Every row comes from one small tree of marks. The marks that hang from a mark follow it in brackets, in alphabetical order. Every link used is in the known rows. Which tree was each row made from?
Known rows
V[C[U[R]] Y[J]]: [-21  -1  -1   2 -46 -15 -19  -8  -2   4 -19  -6   1  11 -59  -9   2   8
 -18  -5   2  19 -12  -8  10   4  17  28  22 -32  23 -33   4 -22 -28   0
   7 -18 -31   9  30   3  17 -20  -8 -15  18  -3 -41  10  24  13  -6 -28
  -9  -5 -14 -19 -20   9  10  -4  23 -22  15  22   2   7  -8  -3   3 -27
  -4]
V[C[U] Y]: [-26 -15  -8   0 -18 -12 -14 -11 -15   0  10 -14  -6  -2 -51  -4   3  -2
 -19 -10   6  13 -24  -2  15   5  10  26  39 -27  10 -20  12 -42 -16  -3
  16 -19 -46  14  38   3  23 -15  -6 -13   7   9  -6  11  11  14   2 -39
  -7   0  -8 -18 -13   2   7  -5  22 -16  13  14   5  -2   7   5   4 -37
  -4]
C[R Y[J]]: [ -9  -4   6  -4   6 -21 -20  17 -18   9   7 -14  -5 -23 -11  -2   3  15
 -16  -9  -6  10  -3 -15 -12  -3  17  18   7 -18  -2 -37   4 -16 -14  -4
   6 -18 -30  14  15  -5  -3  -4  11  -4  12  26 -26   0   9  22  -5 -21
 -17 -10 -17 -15  -3  -7   4   9  19 -18  17  18  13  24  -8 -19  -9 -15
  -8]
C[R[Y[J]]]: [ -4 -11   6   2  -1 -24  -9   1  -7   0  -9 -14 -11 -27 -18 -12   0  17
 -18  -9  -5  12  -5 -28 -17  -1  20  15 -12 -20  -1 -40   6 -31 -13 -10
   4 -21 -23   6  22  -2   2  -7   5  -3  17  24 -27  -2   7  20 -18 -21
  -5  -3 -16 -15   3  15  -2   8  21 -25   5  22  14  30  -4 -16 -16 -42
  -7]
R[J]: [  3  -9   6  -9  -3 -12  -4  11 -14   2 -28  -7  -9 -45 -15  -3   2  10
 -26 -10  -4   8  -4 -12   4  -8   1   6 -10 -12 -11 -48  -3 -24  -4 -14
  17 -11 -42   8  41 -11  19 -18  11  -2   6  16 -28   6 -12  29 -15 -12
  -3  -5 -20  -5  -9 -15  28   8  29  -9 -15  25  11  25  11  -9   3 -21
  -9]
U[R[J Y]]: [  6 -12   1   8 -31 -25   0  -2   1   4 -71   3 -14 -25 -13  -9  -7  13
 -26  -8  -7  13  -1 -21  -5  -2   5  14 -26 -16  -5 -57 -10 -28  -2 -18
  25  -9 -19  -4  29  -3  10 -18   8   3  23  15 -25  -5  -2  31 -19 -29
  11  -2 -23  -4  -2  -7  23   4  21 -18 -27  25  15  31   3 -12  -3 -43
  -9]
U[R Y[J]]: [ -5  -6  15   0 -24 -19 -12   1   0   1 -37  -1  -9 -19 -13 -15  10  13
 -20  -8  -1  19  -1 -41 -13  -8  20   3 -10 -12  18 -54   2  -6 -13  -7
   2  -5 -25   9  26  -4   5  -8   1   2  18  18 -66   4  10  23 -40 -22
   2  -9 -21 -20  -7   0  14  15  23 -12   6  28  18  30   1 -25 -26   7
  -6]
Y[J]: [ -8  -5  16 -12   2 -15 -13   9 -16  -1   7 -15  -3 -34 -24 -13   9  15
 -23 -10   0  11   0 -28  -9 -12  11   2  -5 -12  -1 -50   8 -25 -16  -8
   0 -14 -45  18  36 -12  18 -10   6   0   4  13 -56  10  -6  21 -32 -10
 -11  -5  -9 -13 -11  -1  12  12  27 -12   7  25   3  25   6 -18 -17  -8
  -7]
V[C[R] Y[J]]: [-14  -5  -4  -1 -12 -15 -20   4  -5  -3  -8 -12  -1 -17 -50   0   4  12
 -19 -11  -3  19 -14  -4  -2  13  28  19   9 -33   9 -15   6 -33 -20  -8
   2 -22 -37  16  19 -11  12  -7  -6 -13   5   9 -14   0  15  21 -11 -18
 -22  -9 -15 -24 -14   7   9   4  22 -20  28  21   9  11  -4 -17   1 -35
  -6]
R[J Y]: [  3 -12   2  -2  -9 -16  -3  -1  -5  -2 -35 -10 -14 -41 -11  -8  -2  10
 -24  -9  -7   8  -7 -21  -6  -3   4  10 -16 -14 -15 -51   0 -37   1 -16
  21 -24 -32   3  31  -2  15 -16  10   2  12  18 -23  -2 -13  35 -13 -25
   3  -1 -19  -2   0  -5  16   4  26 -13 -20  23  10  30  12  -7  -6 -40
 -10]
C[R[J] U]: [ -2 -11   4  -2  -8 -14   3   5 -16   9  -7  -1   0 -25 -13   2  -4  10
 -22  -8  -2   3 -10   2  13  -9   1  29   2 -23   6 -50  -7  -9 -20  -5
  16 -16 -31  -4  54  -1   7 -22  11 -14  23  21  -1   8  17  21  15 -15
  -1   4 -20  -8  -2  -2  16  -3  28 -21 -14  15  22  23  -6   4  19 -40
  -7]
U[Y]: [ -5 -20   7  -2   6 -19  -5  -4 -13  -4 -11 -12 -13 -35 -10 -11  10   2
 -21 -14   4  14 -11 -35 -10  -7  10  -2  13  -8   3 -43  10 -25  -1  -9
   9  -7 -42  14  33  -2  12  -4   1   4   3  30 -39   6  -1  23 -33 -35
   2  -4 -12 -17   2  -8  10  12  24  -6   4  19  18  24  14 -19 -24  -1
  -5]
V[C]: [-15 -12   1  -4   1 -17  -5   1 -13  -2  -2 -11  -2  -4 -36 -10   5   6
 -23 -18   5  18 -15 -11   9  -1  10   5  19 -12   4 -27   7 -36 -16  -7
   5 -15 -47  21  35 -11  20 -13  -4  -2  -4  15 -16   7   0  20 -22 -32
 -14   5  -7 -19 -10  -5  17   2  28 -12  12  16  10  13  12 -10  -5 -14
  -5]
C[U[R]]: [-10 -15   5   0 -24 -25   2  -1 -18   9 -22   0  -3  -7 -22 -12  -2  10
 -23 -10   8  12  -9 -13  11 -10   0  19  11 -15  18 -50   0 -15 -17  -9
  15   0 -23   0  57   3  11 -16   6  -2  22  15 -22  15  16   7 -13 -33
  10   7 -11 -11  -2  -2  16   2  23 -19  -8  19  15  18  -2   0  -3 -27
  -4]
V[R Y[J]]: [ -8 -19   5  -2  -9  -6 -13  15   5   5 -23 -15  -9 -23 -33  -3  13   9
 -26 -13  -4  12  -3 -17 -13   2  15  10 -20 -22  -5 -40   8 -40  -4 -20
   8 -18 -34  15  42 -18  11  -6   9  -2   9   8 -43   5 -10  20 -38 -13
 -15  -9 -22 -12 -11 -10  10  21  19 -13   5  25  -5   8   0 -32   4 -37
   0]
C[R V Y]: [-11 -21  -8  10   6 -28 -23  19 -38   8  10 -18  -1 -11  -9   7  -4  13
 -11 -13  -1   7  -3  11   2   1  16  19  26 -10  -2 -27   0 -27  -1  -4
  12 -32 -29   9  28   2  -2   0  17  -8   6  34  25  -3   5  20   8 -31
 -16   5 -16 -13   6  -4   5   8  17 -18   7   8  17  23  -2  -4  -5 -40
  -8]
U[R[J] Y]: [  5  -9   6   4 -27 -19  -2   3   2   3 -68   5 -12 -28  -6  -4   3   7
 -23 -10  -5  16  -3 -29  -5  -4  10   6 -12 -15   6 -55 -10  -7  -3 -16
  18  -2 -25   0  31  -3   6 -17   4   0  20  17 -43  -2   8  33 -26 -28
   9  -7 -27 -15  -4 -16  27   8  24  -8 -16  26  23  31   8 -18  -3  -7
  -8]
V[C R Y[J]]: [-16 -16  -3   5 -17  -5 -21  12   5   0 -16 -10  -3   8 -49  -1  13   7
 -26 -14  -2  19  -7 -10  -2  11  22  15  -2 -27   0 -30   8 -45 -17 -13
   3 -23 -39  22  32 -17  13 -13  -1  -7   2   2 -41   1  -5  21 -39 -20
 -26  -6 -19 -19 -20  -5  13  14  23 -15  15  20  -3  -1   0 -32  14 -36
   0]

Write each row's tree
[-18   2   4  -8  -7 -14 -29   9 -17   3  14 -18   2   4 -30  -5   6   8
 -15  -9   0  16  -7 -20   1   1  18  16  23 -15   0 -34   5 -27 -19  -3
   5 -30 -48  27   9  -6   9  -9  -1  -5  -3  16 -46   2   0  22 -12 -29
 -30 -10  -9 -18 -18  -5   9   4  23 -13  21  19   4  13   2 -20  -9   4
  -7] -> V[C[Y[J]]]
[-21 -15  -2   3 -28  -2 -16   2  -1   4   3 -10   2  24 -53  -2  10   3
 -20 -12  -1  14 -11  -6  11   6  17  29  10 -28   8 -35   8 -33 -26  -3
   3 -29 -39  16  46  -2  12 -19  -3 -18  11   0 -43  11   5  13 -15 -23
 -23  -2 -15 -19 -19   9   6   5  22 -20   8  16  -3  -4  -6 -13  20 -37
   0] -> V[C[U] R Y[J]]
[  3 -27  -2   9  -8  -9 -10  24 -15   6 -29  -8   1 -11 -12   7   5  14
 -23 -16  -7   5  11  14  10  -4   5  12 -14  -8 -14 -52  -7 -32  -7 -17
   9 -32 -34   7  61 -13   8 -18  21 -12   6  13 -18   2 -12  30 -16  -6
 -15  12 -21  -5  -7  -9  29  15  26 -14 -26  16   7  23   3 -15  24 -51
  -4] -> C[V[R[J]]]
[ -9 -10   2   2  -2 -24 -32  21 -33   8  18 -17   5  -8 -14   5  -2  19
  -9  -7  -5   7   5   4  -7  -2  21  21  13 -13  -3 -37   2 -19 -12  -2
   4 -38 -31  13  20  -1  -3  -3  15 -14   8  26  -9  -2  10  21   4 -14
 -24   0 -17 -15   0  10   3   8  18 -21  11  14  10  28 -10 -12  -5 -34
  -9] -> C[R V Y[J]]
[-18 -24  -9   8  -6 -16 -14  17 -13   9 -11 -10  -4  32 -17   2   7   3
 -23 -22   1  16  -8  -4   9   9  13  20  19 -11  -5 -31   3 -40 -13 -13
  13 -19 -39  20  35 -12   0 -12   5  -2  -3  22 -15  -2  -6  17 -26 -44
 -25   4 -14 -18  -9 -20  12  11  20 -13   8   9   9  -1   3 -26  15 -22
   1] -> V[C[Y] R]
[-10 -16   4   8 -15 -23 -19  -3 -23   2  25 -16   2   4 -29  -9  -5  15
  -6  -2  -3   6   1   0  -2 -10  20  30  13 -18   7 -43   6 -25 -23   2
   1 -51 -22  -3  40  18   2 -10   9 -18  24  21 -13   5  16  12  18 -17
  -8  11 -10 -12   4  38  -8  -2  23 -34  -7  14  14  31 -12   4  -7 -68
  -8] -> C[R[Y[J]] U V]
[ -9  -9  -5   3 -22 -10  -4  -9 -10   0 -17   0  -4   5 -20   3   1   2
 -14 -11  -2  11 -15  -5  15  -1  18  29  23 -25  14 -38  -4  -7 -28   0
   8 -27 -35   0  34   8   2 -24  -6 -21  16  21 -14   2  28  29  16 -30
  -6   3 -18 -24  -7   8  14  -8  29 -19  -3  12  33  22  -4   1  19 -23
  -7] -> V[C[R[J] U[Y]]]
[-25 -11  -9   8 -42 -20  -8 -10  -5   5 -27  -2  -4   4 -53  -6  -1   1
 -21 -11   5  19 -20  -3  19   7  12  30  29 -30  18 -26   4 -31 -18  -4
  17 -13 -30   8  40   3  17 -17  -7  -8  17   5  -6   9  22  11  -2 -42
  -3  -1 -13 -17 -11   3  11  -4  20 -19   8  16   6   1  -1   3  11 -35
  -3] -> V[C[U[R]] Y]
[-15 -12   2   3 -25 -28 -10   4 -21  15 -11  -4  -5  12 -11  -7  -3   6
 -17  -7   5  10  -8 -10   7  -6   2  29  28 -15   8 -47  -1 -13 -13  -2
  23 -10 -26   6  38  10   3 -11   9  -2  21  23 -21   6  12   9   1 -46
   2  -2 -15 -10   0 -11   6   2  18 -19  -7  13  13  13  -6   0  -2 -14
  -5] -> C[U[R] Y]
[-11   2  -5   6 -45 -17 -14   2 -13  13 -33   6   2  21 -23   2  -6   6
 -15  -6  -2  12 -10   2  22   2   7  39  25 -21   7 -47 -10 -11 -25  -1
  22 -22 -32   2  29   7   6 -27   5 -14  17   9 -22   2  17  22  20 -39
 -12  -3 -20 -12 -14 -11  19 -12  23 -18 -11  14  13  12  -6   3  20 -17
  -9] -> V[C[U[R[J]] Y]]
[ -1 -23  -5  12 -10 -10 -23  30 -20  14 -25 -10   0   4  -1  14   2  11
 -18 -12  -8   3  11  16   6   0   4  22   0  -8 -21 -49  -8 -30   3 -12
  19 -40 -34   8  41  -4  -1 -14  26 -11   6  20  -8  -4 -16  32  -6 -18
 -23   5 -24  -2  -5 -18  22  12  20 -13 -25  12   6  16   0 -17  26 -41
  -6] -> C[V[R[J]] Y]
[-18 -18   1   0 -18 -14  -4 -15 -14  -3  12 -10  -4  12 -30 -11   7  -3
 -14 -12   8  16 -22 -21  15  -6  15  21  45 -13  19 -37  10 -22 -23   1
   6 -19 -46  13  38  11  14 -18 -10  -9   7  21 -38  11  15  14  -8 -45
  -3   1  -5 -25  -7   9   6  -3  28 -12   7  12  20  11  10  -2  -8  -6
  -4] -> V[C[U[Y]]]
[-14  -8   2   6 -45 -17 -30  -1 -17   7 -12 -11   5  -5 -45  -4  -1  15
 -10   0  -1  11   2   6   6  -6  14  27  15 -25  13 -44   2 -21 -16  -1
   8 -35 -23   3  39   9  15 -12   8 -16  24   6 -26  11  17  11   4 -13
  -8  -1 -15 -10 -11  17   8   2  18 -24   1  21  -2  20  -6   6   0 -47
  -6] -> C[U[R] V[Y[J]]]
[-12  -8 -12   4 -26  -7  -7  -4  -5   4 -19  -4  -2 -11 -45   9  -5   5
 -19  -8  -5   9 -24  14  17  12  12  35  20 -39   5 -25  -1 -26 -18  -4
  16 -25 -32   2  38  -1  14 -23  -2 -23  16  11  15   3  23  26  25 -25
 -12  -4 -22 -17 -11   2  15 -10  24 -22   4  12  15   9  -5   6  29 -55
  -6] -> V[C[R[J] U] Y]
[-13 -27   5  14 -23 -13 -19   5 -16   5  13 -14   0  33 -25  -8   3  12
 -12  -7  -2   7  10  -3  -2 -12  12  25   0  -9  -1 -60   7 -35 -24  -4
   3 -54 -23   1  53  15   2 -17  15 -16  19  14 -43   7  -3  13 -10 -17
 -12  20 -11  -7   0  28  -3   9  22 -29 -23  16   1  22  -9  -6   4 -62
  -2] -> C[U V[R[Y[J]]]]
[  1  -6  -3  -5   0 -18 -11  17 -14  11 -24  -8  -6 -35   0   9  -5  11
 -20  -9  -9   6  -5  -2  -3   2   9  21   1 -19 -11 -39  -7 -13  -2  -9
  22 -18 -30   4  21 -10  -1 -13  16  -5  14  26   9  -7   8  29   6 -25
 -10  -6 -25  -8  -2 -21  16   5  21 -14  -5  16  19  23  -3 -12  10 -29
 -10] -> C[R[J] Y]
[-11 -24 -11   6  -1 -22 -20  10 -22   1  -9 -20  -4 -34 -33   6  -2  12
 -17 -12  -2  10 -11  13   2   9  18  15  15 -23  -1 -12   6 -41   7 -12
  12 -26 -28   7  36  -5  11   0  11  -9   9  24  28   0  14  21  -4 -23
  -6   2 -18 -13   5   4   8   9  18 -18   8  14  11  20   2   0   2 -65
  -6] -> C[R V[Y]]
[-15 -11   0   4 -10 -10 -25  19  -7   9   2  -8   1  37 -23   1  11   9
 -20 -16  -3  16   1 -15  -1   4  18  17   7 -13  -2 -41   3 -27 -22  -9
   1 -29 -40  24  25 -10   0 -14   5  -5  -1  11 -54  -2  -6  16 -30 -26
 -34  -2 -16 -19 -17 -10   7  11  21 -14  11  15   2   5  -4 -32  13 -13
  -2] -> V[C[Y[J]] R]
[-17 -10  -1   3 -32 -22   3  -3 -15   7 -19   2   1  21 -38 -10  -2   6
 -22 -14   8  17 -15  -5  22  -3   8  24  29 -17  23 -40   0 -20 -32  -1
  11  -5 -32   6  51   2  13 -22  -4 -10  16  10 -18  11  24  10  -6 -39
  -1   9  -8 -18 -11   4  13  -3  25 -21   0  16  15   9  -1   1   3 -23
  -3] -> V[C[U[R]]]
[-17 -14  -1  -2   0 -25 -10   5 -30  13  24 -10  -5  -6  -9  -1  -4   5
 -14  -9   2   5 -14  -1   2  -3   6  33  33 -19   5 -34   4 -18 -12   1
  19 -20 -30   6  34   8  -1  -7   9  -7  16  32  10   4  19  10  16 -41
  -8   0 -14 -14   6  -1  -2  -1  19 -21   7   8  17  15  -7   3   2 -30
  -5] -> C[R U Y]
[ -4  -7  11   2 -26 -26 -10  -1  -1   3 -39  -5 -10 -17 -24 -17  -1  18
 -22  -7  -3  17   1 -36 -16  -6  15  12 -19 -15   4 -54   1 -28 -12 -11
  12 -11 -20   5  24   2   8 -10   5   3  20  11 -45  -1   2  20 -33 -24
   4  -3 -17 -11  -3   7   8   9  20 -23  -6  29   9  30  -1 -21 -21 -32
  -7] -> U[R[Y[J]]]
[-13 -25  -2   7  -1 -24  -8   6 -37   5  19 -12   5  -6 -22  -1  -4  12
 -13 -11   5   5  -9  17  15 -11   9  27  24 -14  11 -35   2 -21 -20   2
   6 -30 -28  -1  59   8   5 -11  12 -18  16  26  19  10  21  12  15 -23
  -3  17  -6 -12   5  17   3   0  23 -26  -3  10  18  24  -5  11   4 -56
  -5] -> C[R U V]
[-12 -21   3   7  -8 -15 -36  32 -21  11   9 -17   2  17 -12   4   7  14
 -14 -11  -5   6  15  -1  -4  -4  14  17   5  -4 -10 -51   1 -27  -9  -9
   2 -43 -36  18  34  -2  -3  -6  20  -8   4  19 -38   0 -14  18 -18 -14
 -28   4 -16 -10  -7  -7   7  19  18 -16  -3  14  -1  19  -6 -24   6 -29
  -3] -> C[V[R] Y[J]]
[ -1  -9   7   5 -41 -15   2  -4  -6   7 -46   7  -9  -8  -7  -5   0   4
 -18  -5  -1  10  -7 -20   8 -10   5  21   4 -19  13 -65  -7   1 -14  -7
  18 -11 -23  -7  45  10   6 -23   4  -9  28  17 -42   8  18  26  -2 -30
  10  -3 -23 -13  -4  -7  19   0  25 -13 -19  21  27  27   0  -4   4 -12
  -7] -> C[U[R[J] Y]]
[-18 -37  -9  12 -18 -12 -16   8 -18   6   3 -15   0   4 -34   4   4   3
 -17 -13   2   6  -6  16  11   0   6  26  16 -18   1 -37   6 -43  -1 -11
  13 -36 -27   5  61   2  10 -12  15 -14  13  15  -3   9   0  11  -6 -27
  -9  11 -15  -9  -1   4   6  11  17 -18 -12   8   0   5  -1   1  18 -69
   0] -> C[U V[R Y]]
[ -5 -29   5  13 -15 -16 -19  12 -12   1  -8 -17  -3  18 -18  -8   5  16
 -17 -12  -4  11  11  -9 -11  -6  18  11 -19  -6  -9 -53   6 -45  -8 -14
   1 -48 -23   8  39   0   3 -10  15  -6  11  15 -40  -1 -13  21 -33 -12
 -14  11 -16  -9   1  17   2  18  22 -24 -16  16   2  25  -3 -21  -1 -56
  -3] -> C[V[R[Y[J]]]]
[-13 -35   0   9 -11 -15  -8  13 -27   7  10 -10   4  20 -20  -1   5   7
 -18 -16   5   4   2  12  16 -13   1  22  12  -7   4 -50   4 -32 -16  -6
   7 -34 -31   5  75   3   8 -15  14 -14  11  19 -12  14   1  10  -7 -23
 -10  19 -10  -9   1   5  10  12  24 -21 -15  10   7  12  -2  -3  17 -54
   0] -> C[U V[R]]
[-13 -14   8   6 -17 -17 -23   1 -26   0  24 -12   4  -2 -20  -4   4  11
  -4  -4   0   8  -1  -6  -1 -12  24  23  24 -15  17 -47   6  -7 -24   4
  -7 -43 -29   2  42  14  -1 -11   6 -22  20  27 -30  10  25  17  10 -14
  -7  10 -14 -23   3  33  -1   4  25 -23   2  15  22  34 -10  -1  -7 -28
  -6] -> C[R U[Y[J]] V]
[-20 -21  -2   3  -7 -22 -26  10 -43   9  32 -20   1   5 -15   0  -4   5
  -6  -7   4   2  -5   9  13 -10   2  28  46  -7  -4 -42   6 -26  -8   2
  15 -39 -40  10  40  14   9  -9  15 -13   7  28  -6   8   1  11  17 -35
 -14   7  -5  -7   1   4   3   0  19 -17  -7   7   7  16   0  11  -5 -32
  -7] -> C[U V Y]
